What can hang from each mark
K_987: K_229
K_818: K_131 K_884
K_131: K_818
K_345: K_381
K_530: K_345
K_381: K_229 K_345 K_884
K_884: K_319 K_381 K_818
K_319: K_884

Each row was made from one small tree. The marks that hang from a mark follow it in brackets, in the order of their numbers. Every link used is in the known rows. Write each row's tree.
Known rows
K_530[K_345]: [ 4.70 -2.92 -1.65  1.20  0.96 -0.89  0.65  0.12 -0.77 -6.47  0.37 -2.76
  1.59  0.60  5.24 -0.15  0.69  1.38  1.41  1.61  1.27]
K_530[K_345[K_381]]: [ 5.69 -4.29 -2.70  1.25  1.35 -0.78  0.34  0.26 -0.48 -8.66  1.39 -2.33
  6.04  2.16  5.06 -1.55  0.33  2.59  2.03  0.37  0.47]
K_319[K_884[K_381[K_229] K_818[K_131]]]: [ 1.90 -6.61 -1.07  1.38  2.81 -1.76  1.28  3.81 -6.29 -1.47 -3.51  0.33
  0.57 -0.68  2.71  1.89  0.36  1.84  6.84  1.36  0.10]
K_131[K_818[K_884[K_381]]]: [ 1.86 -4.25  1.75 -0.31  0.25 -1.91 -0.86 -0.70 -0.52 -2.44 -1.14  0.89
  0.38 -0.58  3.63  1.05  0.76  3.63  2.67 -1.03  1.52]
K_381[K_229 K_345 K_884[K_319]]: [ 4.19 -3.06 -3.16  1.09  1.32 -0.15 -0.23  3.90 -0.03 -6.84 -2.24 -3.25
  2.64  5.08  5.02  0.50  0.87  2.29  2.18  2.22  3.04]
K_987[K_229]: [ 3.26 -1.85 -0.73  0.22  2.77  2.36  0.69  0.08 -2.54 -2.14  0.17 -0.25
  0.66  0.26  3.91 -1.47  0.42  2.33  0.43  2.83  1.49]
K_884[K_319 K_381[K_345] K_818]: [ 2.37 -3.23 -3.48  1.54 -0.72 -1.46 -1.50  5.41 -0.40 -4.89 -3.26 -2.03
  1.46  1.00  3.97  4.64 -1.56  2.14  2.86 -0.22  0.47]
K_381[K_345 K_884[K_319 K_818]]: [ 3.45 -2.48 -1.69  0.50  0.85 -2.53 -3.85  4.58  1.44 -5.06 -2.73 -2.21
  4.80  4.39  4.76  6.22  0.43  1.91  1.60  0.88  3.22]
K_381[K_229 K_345 K_884[K_818]]: [ 4.04 -4.50 -4.25  0.95  1.86  0.08 -0.90  3.76 -0.39 -4.96  1.53 -2.99
  3.97  3.06  5.56  1.83  1.56  2.61  2.69  1.47  2.45]
K_884[K_319 K_381[K_229 K_345] K_818]: [ 3.04 -4.32 -5.36  1.71  0.24 -0.09  1.27  6.13 -3.49 -5.21 -2.79 -2.88
  0.44  1.30  3.83  3.18 -1.00  3.18  4.29  0.77  0.22]
K_131[K_818[K_884[K_319 K_381]]]: [ 1.63 -2.88  2.26 -0.50 -0.12 -3.49 -0.69  1.01 -1.54 -2.44 -4.76  0.41
 -0.19  1.04  3.04  3.63 -0.12  3.82  3.44 -0.21  2.04]
K_319[K_884[K_381]]: [ 0.43 -5.14 -0.51  2.94  1.38  0.00 -0.63  1.14 -1.49 -2.46 -1.51  1.06
  0.39  0.44  2.41 -2.12 -0.31  0.34  1.21  0.14  0.48]
K_530[K_345[K_381[K_229 K_884[K_319]]]]: [ 5.94 -5.04 -3.72  0.55  2.43 -2.24  0.91  2.75 -2.19 -8.96 -1.48 -3.57
  6.26  6.00  4.66 -0.93  0.57  3.52  2.65  0.23  2.11]
K_131[K_818[K_884[K_381[K_345]]]]: [ 2.60 -4.61 -0.37  0.84 -1.30 -1.09 -2.09  0.41  0.84 -7.03 -0.13  0.23
  0.99 -0.24  4.15  1.99  0.70  4.12  3.88 -0.72  0.63]
K_530[K_345[K_381[K_229 K_884[K_818]]]]: [ 5.92 -6.46 -4.60  0.52  3.11 -2.41  0.16  2.96 -2.67 -7.21  2.06 -3.02
  7.86  4.35  4.98  0.33  1.40  3.76  3.18 -0.78  1.51]
K_381[K_229 K_884]: [ 3.85 -3.84 -1.85 -0.09  2.97  0.57  1.25  1.26 -0.53 -2.09  0.04 -2.29
  2.27  3.00  5.41 -3.01  1.61  1.87  0.70  1.64  3.52]
K_131[K_818[K_884[K_319 K_381[K_345]]]]: [ 2.55 -3.43  0.22  0.75 -1.53 -2.70 -2.03  2.00 -0.33 -6.86 -3.82 -0.23
  0.43  1.49  3.51  4.59  0.00  4.38  4.38 -0.46  1.04]
K_345[K_381]: [ 4.20 -3.46 -1.61  0.66  1.67  0.30  0.54  0.23  1.02 -4.31  0.50 -1.55
  5.51  2.11  4.71 -2.10  0.43  2.09  1.06  1.35  1.06]
K_319[K_884[K_381 K_818]]: [ 0.08 -5.71 -0.92  2.36  1.82 -1.49 -1.12  2.68 -3.02 -0.72 -1.73  1.09
  1.40  0.36  2.34  1.95 -0.74  0.79  2.19 -0.46  0.55]
K_319[K_884[K_381 K_818[K_131]]]: [ 1.58 -5.22  0.99  0.98  1.66 -2.57 -1.87  3.11 -3.18 -1.40 -3.73  1.06
  1.95 -1.07  3.15  3.31  0.14  0.61  5.30  0.45  0.31]
K_131[K_818]: [ 3.76 -2.14  0.70 -1.08  1.77 -1.03  0.92 -0.46  0.00 -2.06 -0.82 -1.44
  2.93  0.21  5.10  1.79  1.92  2.97  2.34  3.08  2.48]
K_818[K_131 K_884]: [ 3.70 -2.37  3.33 -0.52  1.14 -2.10 -0.74 -0.98 -0.56 -3.03 -2.78  0.31
  0.12  0.24  4.83  1.73  1.39  1.39  4.64  2.32  1.75]

Which tree is each row?
[ 2.32 -4.34 -3.00  2.30 -0.76 -0.37  0.68  2.91 -2.56 -6.84 -2.78 -1.43
 -1.99  2.52  3.37  0.50 -0.64  3.26  4.25 -0.06  0.30]
K_818[K_884[K_319 K_381[K_229 K_345]]]
[ 1.91 -3.34 -0.90  2.06 -1.87 -1.24 -2.16  2.41  0.66 -6.76 -3.23 -0.58
 -1.15  2.00  3.31  1.80 -1.24  2.30  2.66 -0.78  0.30]
K_818[K_884[K_319 K_381[K_345]]]
[ 4.98 -1.98  0.11 -0.77  1.03 -3.79 -4.23  4.81  0.89 -5.71 -4.68 -1.80
  5.33  2.93  5.66  7.63  0.96  1.59  4.66  1.98  3.01]
K_381[K_345 K_884[K_319 K_818[K_131]]]
[ 3.21 -3.70  0.02 -1.20  0.85 -1.69 -0.99  3.29 -1.29 -1.23 -2.84 -0.59
  1.58 -2.41  4.61  3.04 -0.22  1.44  4.15 -0.08  0.91]
K_884[K_381 K_818[K_131]]
[ 2.49 -3.49  2.76 -0.28 -0.20 -1.50 -1.48  0.48 -0.69 -2.87 -2.63  0.73
 -1.10 -1.46  4.18 -0.18 -0.10  1.63  3.99 -0.61  0.99]
K_818[K_131 K_884[K_381]]
[ 4.52 -3.96 -3.78  1.12  1.77  1.53 -0.47  2.05  0.80 -6.72  1.70 -3.09
  2.92  3.16  5.71 -1.95  1.51  2.13  1.73  1.73  2.73]
K_381[K_229 K_345 K_884]
[ 2.98 -2.59  0.67 -1.29  0.63 -3.37 -1.09  4.48 -2.31 -1.43 -6.67 -1.06
  1.45 -0.62  3.99  5.29 -1.09  1.49  4.87  0.60  1.20]
K_884[K_319 K_381 K_818[K_131]]
[ 6.01 -5.86 -4.11  0.89  2.73 -0.66  0.97  1.14 -1.25 -8.79  2.23 -3.20
  6.76  4.42  5.32 -3.42  1.37  3.28  2.15 -0.41  1.65]
K_530[K_345[K_381[K_229 K_884]]]
[ 3.48 -4.96 -5.55  2.05 -0.08  2.52  1.71  3.19 -1.04 -6.84  0.85 -2.69
 -0.40 -0.21  4.82 -3.22 -0.23  2.34  2.96  0.45  0.28]
K_884[K_381[K_229 K_345]]
[ 4.58 -3.94 -2.40  0.10  3.05 -0.96  1.00  2.63 -0.97 -4.51 -2.29 -2.42
  6.01  5.92  4.38 -1.49  0.46  2.73  1.59  1.03  2.69]
K_345[K_381[K_229 K_884[K_319]]]
[ 5.85 -4.78 -2.05  0.67  1.63 -1.61 -2.13  0.55  1.55 -8.71  1.96 -2.30
  7.92  3.84  5.06 -1.88  0.72  2.31  0.58 -1.35  1.87]
K_530[K_345[K_381[K_884]]]
[ 4.63 -2.76  0.13 -2.24  3.32 -3.56 -0.14  4.47 -3.01 -1.30 -5.30 -2.22
  3.56  3.21  5.08  5.31  1.48  1.89  5.18  2.94  3.70]
K_381[K_229 K_884[K_319 K_818[K_131]]]
[ 1.12 -2.85  1.40  0.78 -0.28 -2.09 -0.63  1.36 -0.89 -2.37 -4.40  0.11
 -1.76  1.96  2.79  0.99 -1.28  1.87  1.82 -1.12  1.21]
K_818[K_884[K_319 K_381]]
[ 4.09 -1.33  1.74 -1.86  1.80 -3.58 -0.46  3.43 -2.34 -1.44 -6.21 -1.50
  2.44  0.73  4.73  7.33  0.50  1.42  5.05  3.46  2.35]
K_884[K_319 K_818[K_131]]
[ 4.67 -5.46 -3.34 -0.01  3.77 -1.05  0.39  2.79 -1.39 -2.90  1.40 -1.98
  7.43  4.28  4.65 -0.14  1.25  3.26  2.03  0.21  2.27]
K_345[K_381[K_229 K_884[K_818]]]
[ 1.70 -2.76 -1.43 -0.05  0.73 -2.10 -0.52  4.11 -1.60 -0.70 -4.44 -1.18
  0.62  0.84  3.26  3.72 -1.68  1.82  2.14 -0.34  1.37]
K_884[K_319 K_381 K_818]
[ 2.45 -2.44  3.05 -0.50 -0.36 -2.99 -1.50  1.41 -1.46 -3.05 -6.52  0.50
 -1.28  0.33  3.60  2.40 -0.79  1.70  4.74 -0.01  1.42]
K_818[K_131 K_884[K_319 K_381]]
[ 3.01 -3.70  1.00 -0.28  0.97 -2.27  1.64  2.37 -4.29 -3.43 -6.02 -0.22
 -2.36  0.96  3.49  1.04 -0.06  2.48  6.24  0.92  1.02]
K_818[K_131 K_884[K_319 K_381[K_229]]]
[ 4.25 -1.74  2.03 -2.12  2.64 -4.40 -3.06  3.63  0.12 -1.19 -5.57 -1.21
  4.47  3.01  5.16  6.89  0.81  1.15  3.66  2.06  3.94]
K_381[K_884[K_319 K_818[K_131]]]
[ 3.11 -5.47 -3.46  2.42 -0.57  1.18  0.73  1.54 -1.63 -6.91  0.79 -1.36
 -1.91  0.66  4.02 -2.18 -0.04  2.97  3.71 -0.52 -0.13]
K_818[K_884[K_381[K_229 K_345]]]
[ 3.39 -3.00  0.90  0.63 -1.87 -2.24 -2.88  2.86 -0.02 -7.35 -5.00 -0.28
 -0.55  0.72  4.09  3.83 -0.69  2.24  5.79 -0.07  0.70]
K_818[K_131 K_884[K_319 K_381[K_345]]]
[ 4.00 -5.05 -1.81  1.21 -0.24  0.23 -0.10  2.02 -2.11 -7.77 -1.13 -0.78
 -1.30 -0.82  4.75 -0.36  0.54  2.85  6.49  0.38 -0.14]
K_818[K_131 K_884[K_381[K_229 K_345]]]
[ 3.60 -3.10 -1.56  0.11 -0.90 -2.49 -2.26  5.47 -0.92 -5.74 -5.17 -1.65
  1.98 -0.41  4.37  6.54 -0.95  2.03  5.56  0.59  0.32]
K_884[K_319 K_381[K_345] K_818[K_131]]
[ 4.80 -4.65 -2.97  0.17  3.48  0.42  0.69  1.29  0.25 -4.48  1.28 -2.29
  6.21  4.32  4.85 -4.11  1.27  2.62  1.11  0.65  2.49]
K_345[K_381[K_229 K_884]]
[ 2.44 -3.93  1.94  0.59  3.07 -3.08 -1.12  2.20 -3.19 -1.28 -3.38  0.62
  3.14  0.21  3.84  4.98  1.49  0.57  5.49  3.32  1.50]
K_319[K_884[K_818[K_131]]]
[ 5.14 -5.50 -2.35  0.17  1.95 -2.89 -2.30  1.96  0.18 -7.23  1.82 -2.01
  9.13  3.71  4.98  2.01  0.82  2.73  1.42 -1.73  1.71]
K_530[K_345[K_381[K_884[K_818]]]]
[ 3.60 -2.65 -0.98 -0.30  3.07 -0.94  0.91  2.60 -1.10 -2.26 -3.02 -2.59
  2.07  4.75  4.56 -0.18  0.81  1.99  1.17  2.27  3.66]
K_381[K_229 K_884[K_319]]
[ 3.15 -3.91 -4.81  1.93 -0.35  0.91  1.63  4.37 -2.26 -6.56 -2.69 -3.05
 -0.87  1.61  3.98 -0.77 -1.03  2.87  3.52  1.06  0.34]
K_884[K_319 K_381[K_229 K_345]]
[ 0.99 -6.04 -2.67  3.28  2.41  0.94  2.40  1.90 -4.27 -2.42 -1.01 -0.05
 -0.85  0.79  2.27 -3.73 -0.05  1.20  2.63  0.78  0.37]
K_319[K_884[K_381[K_229]]]
